In the rows, 128 means zero.
Known rows, with every step that occurs:
bazi -> fovi: [ 86 149 147 134 155  93 125  99 126 108 149 121 142 154 163  99 136 154
 145  90 110 150 130 141 171 139 137 166 100 106  88 159  81]
vunar -> pavu -> debof: [106 172 160 138 154  94 101 133 126 127 168 121 154 140 127  95 155 192
 123 111 104 171 125 141 164 125 110 162  67 118 100 155  64]
zive -> dugod: [111 164 162 152 150  94 103 135 116 108 124 142 141 177 120 122 125 145
 134  84  86 159 123 143 147 157 139 147  82 110 106 156 103]
bazi -> zive -> dugod -> dovi: [130 180 169 150 151 113 100 116 114  91 138 145 134 149 141 106 149 156
 149  45  73 153 152 135 152 146 150 143  98 118 107 165 104]
bazi -> zive -> dugod -> tolu: [123 174 151 151 167 103 118  82 111  85 119 116 162 156 118 121 152 148
 139  63 105 141 147 146 165 134 144 159 103 111 122 154  78]
dugod -> debof -> pavu -> vunar: [ 71 197 177 157 167  90 107 135 147 139 135 120 138 133 145 111 177 162
 160 111 121 172 109 127 152 103 153 158  98 104 108 138  94]
pavu -> dovoz -> dugod -> zive -> bazi -> fovi: [ 86 135 125 148 175  88 125  86 139  86 186 115 160 139 146  45 163 182
 135  74 121 152 138 130 195 162 141 153 123  88  67 157 133]
dovoz -> dugod -> zive -> bazi: [106 138 130 166 167  71 105 127 135  81 143 103 152 155 118  69 180 165
 129  89 124 148 144 136 181 151 145 128 123  99  96 142 151]
pavu -> dovoz: [ 88 169 142 137 152  94 115 118 135 124 163 141 158 159 149 103 140 179
 134  89 103 153 106 121 187 136 123 166  78 101  78 143  95]
lumu -> tolu -> dugod: [112 143 125 136 153  91 119 171 144  86 133 138 159 166 138 106 129 166
 161 110  95 124 116 125 154 123 165 167  93 117 109 138  70]
pavu -> debof: [113 171 164 142 151  99  99 130 130 127 149 117 155 141 140 111 150 175
 131  93  96 148 133 130 190 119 132 163  92 109 100 166  75]
bazi -> zive -> dugod: [111 174 161 155 164 107 116 102 119  99 143 127 143 153 135 100 135 147
 137  57  98 151 140 143 155 146 151 141  87 118 107 150  87]
debof -> pavu -> dovoz -> dugod -> zive -> bazi -> fovi: [ 56 139 136 140 178  87 131  90 138  89 186 110 145 140 134  33 166 173
 148  81 136 158 129 126 190 151 167 147 138 101  78 143 140]
tolu -> dugod -> debof -> pavu -> vunar: [ 76 191 177 153 167  95 113 162 156 122 145 128 148 147 146  97 185 170
 196 119 112 162 110 111 134 113 152 161  93  95  97 122  85]
dovi -> dugod -> zive -> bazi -> fovi: [115 117 140 144 157  57 136  96 140  82 158  96 179 139 123  65 195 142
 142  74 101 151 146 122 175 157 133 148 137  92  83 172 122]
vunar -> pavu -> debof -> dugod -> zive -> bazi -> fovi: [103 127 169 154 167  84 125 101 131  92 194 104 168 120 125  51 203 189
 134  78 117 161 150 121 157 140 147 151 125 106  94 155  87]
dovoz -> dugod -> debof -> pavu: [ 68 179 166 148 172  94 101 144 144 117 128 109 116 150 139  74 148 151
 164 123 149 167 113 138 169 134 164 153 110 102 120 137 111]
dugod -> tolu -> lumu: [123 159 147 151 153  90 119 108 128 115 123 116 149 144 128 144 198 164
 132  95  95 127 134 138 189 103 128 174  95 113 116 154  93]
zive -> dugod -> debof -> pavu -> vunar: [ 85 202 193 165 168 100 100 139 136 133 125 137 133 145 123 121 155 149
 157  97  99 182 110 138 128 129 159 153  92 103 116 150  98]
debof -> dugod -> zive -> bazi -> fovi: [ 93 116 156 159 162  74 133  96 134  78 163 108 162 145 141  67 194 155
 148  63 120 138 145 113 166 147 170 142 148  96  93 145 124]
debof -> pavu -> dovoz: [ 59 173 154 130 155  92 120 123 133 126 164 137 145 158 136  89 143 171
 147  97 118 158  99 117 183 125 148 159  93 114  88 129 102]
zive -> dugod -> dovoz: [ 97 159 154 152 142  94  94 138 124  97 145 149 134 163 127 108 130 157
 145  83  95 166 115 128 157 169 133 156  97 110  97 163  93]
debof -> pavu -> vunar -> dugod -> dovi: [ 91 181 166 132 131  88  94 145 117 112 137 161 129 134 134 111 158 174
 168 102  87 195 132 118 132 145 156 161 109 119  94 130 113]
fovi -> bazi -> zive -> dugod: [116 165 155 174 151  92 112  98 125  84 135 130 151 150 140  98 160 158
 137  51  98 134 142 146 152 158 140 140 101 126 112 154 107]
pavu -> dovoz -> dugod -> zive: [ 98 169 139 142 153 106 116 125 135 113 176 126 163 155 123  65 157 182
 134  82 107 152 118 127 188 163 134 157 107  97  76 129 116]
vunar -> dugod -> debof -> pavu: [ 75 162 170 135 151  82 104 143 129 116 125 107 119 143 118  93 150 162
 174 130 147 197 118 131 157 148 153 172 110 112 113 141 104]
fovi -> bazi -> zive -> dugod -> vunar -> pavu: [106 162 154 186 150  89 109 116 122  69 148 140 170 141 120  93 172 173
 134  78  96 149 139 155 121 177 135 151  81 130 109 137  69]
tolu -> dugod -> zive: [114 154 151 144 142  93 123 158 132  95 160 110 168 176 113  84 191 170
 173  93  94 137 130 117 158 149 133 155 110 105  83 126 104]
debof -> pavu -> dovoz -> dugod: [ 56 176 143 131 164 100 113 127 137 117 163 143 134 158 142  66 125 170
 146 103 126 161 101 124 181 148 158 152  95 107  89 118 110]
dovoz -> dugod: [ 95 165 138 146 158  93 104 133 131 104 135 132 137 163 148  87 127 156
 137 104 118 152 125 140 171 155 142 145  91 102 100 134 107]

Rows:
[ 86 127 133 150 171  66 120  90 133  87 146 115 145 148 165  92 154 156
 137  89 121 149 140 135 179 130 140 148 105 100  90 173 114]
zive -> bazi -> fovi
[ 76 196 180 149 180 119 118 100 138 120 161 122 134 134 131  78 148 163
 161  67 124 171 114 129 167 132 164 160  93 110 106 153  88]
bazi -> zive -> dugod -> debof -> pavu -> dovoz
[ 97 172 158 143 148  90 119 111 122 120 129 134 141 118 113 138 194 172
 150 111  99 171 131 129 151 115 151 178 103 123 112 124  90]
debof -> pavu -> vunar -> dugod -> tolu -> lumu
[103 170 158 167 163 104 111 119 117  83 157 136 163 144 115  95 147 161
 134  84  96 165 137 152 123 167 147 151  67 123 105 133  50]
bazi -> zive -> dugod -> vunar -> pavu
[104 141 123 148 152  87 116 187 141  71 147 147 177 158 118 100 141 180
 159 136  94 139 114 136 123 142 159 177  73 122 105 119  32]
lumu -> tolu -> dugod -> vunar -> pavu
[ 77 145 158 149 139  88 107 138 139  95 161 150 143 149 157  84 158 163
 157  84 121 150 107  94 164 153 156 156 120 101  97 125  84]
debof -> dugod -> dovoz
[131 152 133 131 140  95 105 183 139  78 128 156 150 162 144 111 142 176
 175  97  70 125 131 119 151 120 163 170 104 119 108 153  88]
lumu -> tolu -> dugod -> dovi
[ 78 165 146 131 170 101 122 170 162 108 152 132 150 146 135  83 143 182
 185 118 121 146  95 112 167 108 177 186 100 110 107 140  73]
lumu -> tolu -> dugod -> debof -> pavu -> dovoz
[102 135 138 153 155  73 120  90 126  89 164 114 163 119 130  84 181 177
 142  85 108 185 156 129 149 160 138 159 126  99  72 154 117]
pavu -> vunar -> dugod -> zive -> bazi -> fovi
[ 82 169 138 136 156  89 118 120 131 125 181 146 158 157 135  89 145 197
 127 110 113 176  99 131 161 144  99 164  54 110  77 132  83]
vunar -> pavu -> dovoz
[ 87 148 137 140 142  89 107 159 144  86 167 141 147 165 150  83 160 177
 183 104 108 146 112 100 163 154 126 165  99 101  78 135  81]
tolu -> dugod -> dovoz
[121 138 172 168 157  80 108 128 138  95 161 105 172 133 118  79 208 175
 133  65 105 138 149 102 183 126 165 139 138  99 104 150 115]
pavu -> debof -> dugod -> zive -> bazi
[ 91 147 122 157 172  75 113 118 136  94 190 123 165 148 111  45 179 204
 118 101 129 175 121 133 169 162 113 137  87 101  76 133 138]
vunar -> pavu -> dovoz -> dugod -> zive -> bazi
[ 99 180 137 132 150 102  97 138 129 109 176 170 139 153 147  69 140 205
 140 104  97 180 114 129 156 164 110 160  67 103  79 138 110]
vunar -> pavu -> dovoz -> dugod -> dovi
[122 172 169 182 151 104  99 116 125  82 162 131 177 118 117  91 175 190
 128  71  85 148 152 153 137 163 136 161  82 129 111 156  46]
fovi -> bazi -> zive -> dugod -> vunar -> pavu -> debof
[113 123 134 153 146  59 107 127 120  82 142 100 156 147  97  86 183 173
 140  97 125 177 148 127 167 161 134 147 124 109  90 148 143]
vunar -> dugod -> zive -> bazi
[109 135 140 165 159  62 111 123 131  92 145  95 164 156 113  92 199 166
 130  83 116 146 141 129 182 128 135 133 120 107  95 154 145]
dugod -> zive -> bazi
[116 160 183 149 145 101 116 141 126 118 184 114 171 137 103  71 197 188
 132  85 102 162 130 119 150 143 142 156 110 115 103 127  72]
vunar -> pavu -> debof -> dugod -> zive
[ 82 169 135 154 155 103 102 137 141  98 159 155 169 151 147  88 126 176
 138 103 102 145 116 125 180 170 150 170  84  88  76 129  75]
pavu -> dovoz -> dugod -> vunar
[105 158 158 144 147  84  98 139 131 114 125 113 133 142 129 105 145 170
 163 122 132 191 128 133 160 156 128 178  95  97 103 156  96]
vunar -> dugod -> debof
[ 90 161 140 160 153  94  98 149 134  88 131 137 156 156 142  96 134 155
 141 111 107 142 130 138 165 165 158 157  95  96  97 128  79]
dovoz -> dugod -> vunar
[ 71 175 176 146 164  86 108 141 141 127 127 103 125 151 132  99 165 154
 166 116 139 166 110 132 171 112 153 158 108 110 118 147 104]
dugod -> debof -> pavu
[135 173 163 168 137  96 100 111 120  76 129 149 143 146 147 103 173 167
 149  39  73 136 155 139 149 157 140 144 112 127 112 169 125]
fovi -> bazi -> zive -> dugod -> dovi
[102 170 145 144 140  86 104 127 124 117 141 148 153 138 138 118 139 176
 142 107  99 186 128 127 139 156 132 163  84 105  84 130  88]
pavu -> vunar -> dugod
[ 96 127 131 154 171  79 120  98 133  77 159  99 148 145 140  55 170 160
 138  83 127 149 152 143 180 158 151 140 134  96  88 158 136]
dovoz -> dugod -> zive -> bazi -> fovi
[105 180 162 155 150  88  96 133 138 126 132 130 147 125 141 117 155 180
 158 117 114 198 126 130 141 146 127 176  87  92  92 149  86]
pavu -> vunar -> dugod -> debof
[ 99 125 139 154 164  70 126  93 129  86 158  92 158 146 133  80 188 162
 139  76 116 146 150 136 182 136 141 146 132 104  85 167 127]
dugod -> zive -> bazi -> fovi
[127 169 188 143 136 106  91 148 130 110 149 153 147 137 154 103 169 176
 152  67  72 143 142  99 170 128 161 161 118 102 107 156  87]
pavu -> debof -> dugod -> dovi
[114 171 146 140 145  98  89 146 127  96 131 150 128 160 155  92 141 168
 149  92  92 153 137 132 167 152 141 148 103 103  99 150 125]
dovoz -> dugod -> dovi
[ 90 202 187 185 168  98 110 103 143 108 134 125 144 119 142  97 190 160
 159  64 112 157 130 141 132 129 162 145 109 119 123 148 103]
fovi -> bazi -> zive -> dugod -> debof -> pavu -> vunar
[139 165 154 179 155  98 121  77 124  85 122 121 154 129 125 133 210 165
 131  48  84 113 154 150 167 130 137 161 106 130 130 164 101]
fovi -> bazi -> zive -> dugod -> tolu -> lumu
[121 162 153 136 136  93 102 169 131  88 141 151 145 176 150 104 167 176
 186  94  73 141 134 109 152 141 131 159  97 101  86 144 108]
tolu -> dugod -> dovi
[ 80 172 129 136 164  97 111 124 135 115 180 152 150 156 141  65 127 195
 127 115 122 178 102 137 159 165 110 155  57 102  80 123  93]
vunar -> pavu -> dovoz -> dugod
[127 167 148 171 154  86 116  78 115  70 111 119 169 153 120 119 176 159
 139  57 105 126 150 151 162 143 134 158 118 119 127 158 100]
fovi -> bazi -> zive -> dugod -> tolu
[136 163 161 158 154  99 113 113 117 110 112 132 143 157 106 157 176 152
 129  83  73 138 136 148 164 127 134 167  88 114 123 167  96]
zive -> dugod -> tolu -> lumu
[ 88 158 145 157 149  81 107 147 126 100 149 134 166 155 122 106 157 175
 134 125 107 163 119 144 141 151 124 163  69 115  95 128  60]
dugod -> vunar -> pavu
[ 99 152 146 155 144  90 111 170 137  80 141 140 174 171 136 108 160 163
 178 113  88 129 127 116 150 154 148 168  88  95  83 122  64]
tolu -> dugod -> vunar
[100 146 141 135 136  71 110 136 147  99 155 137 162 143 137  81 158 151
 150  97 103 161 110 101 174 164 118 162 109  97  88 152  82]
dovi -> dugod -> dovoz
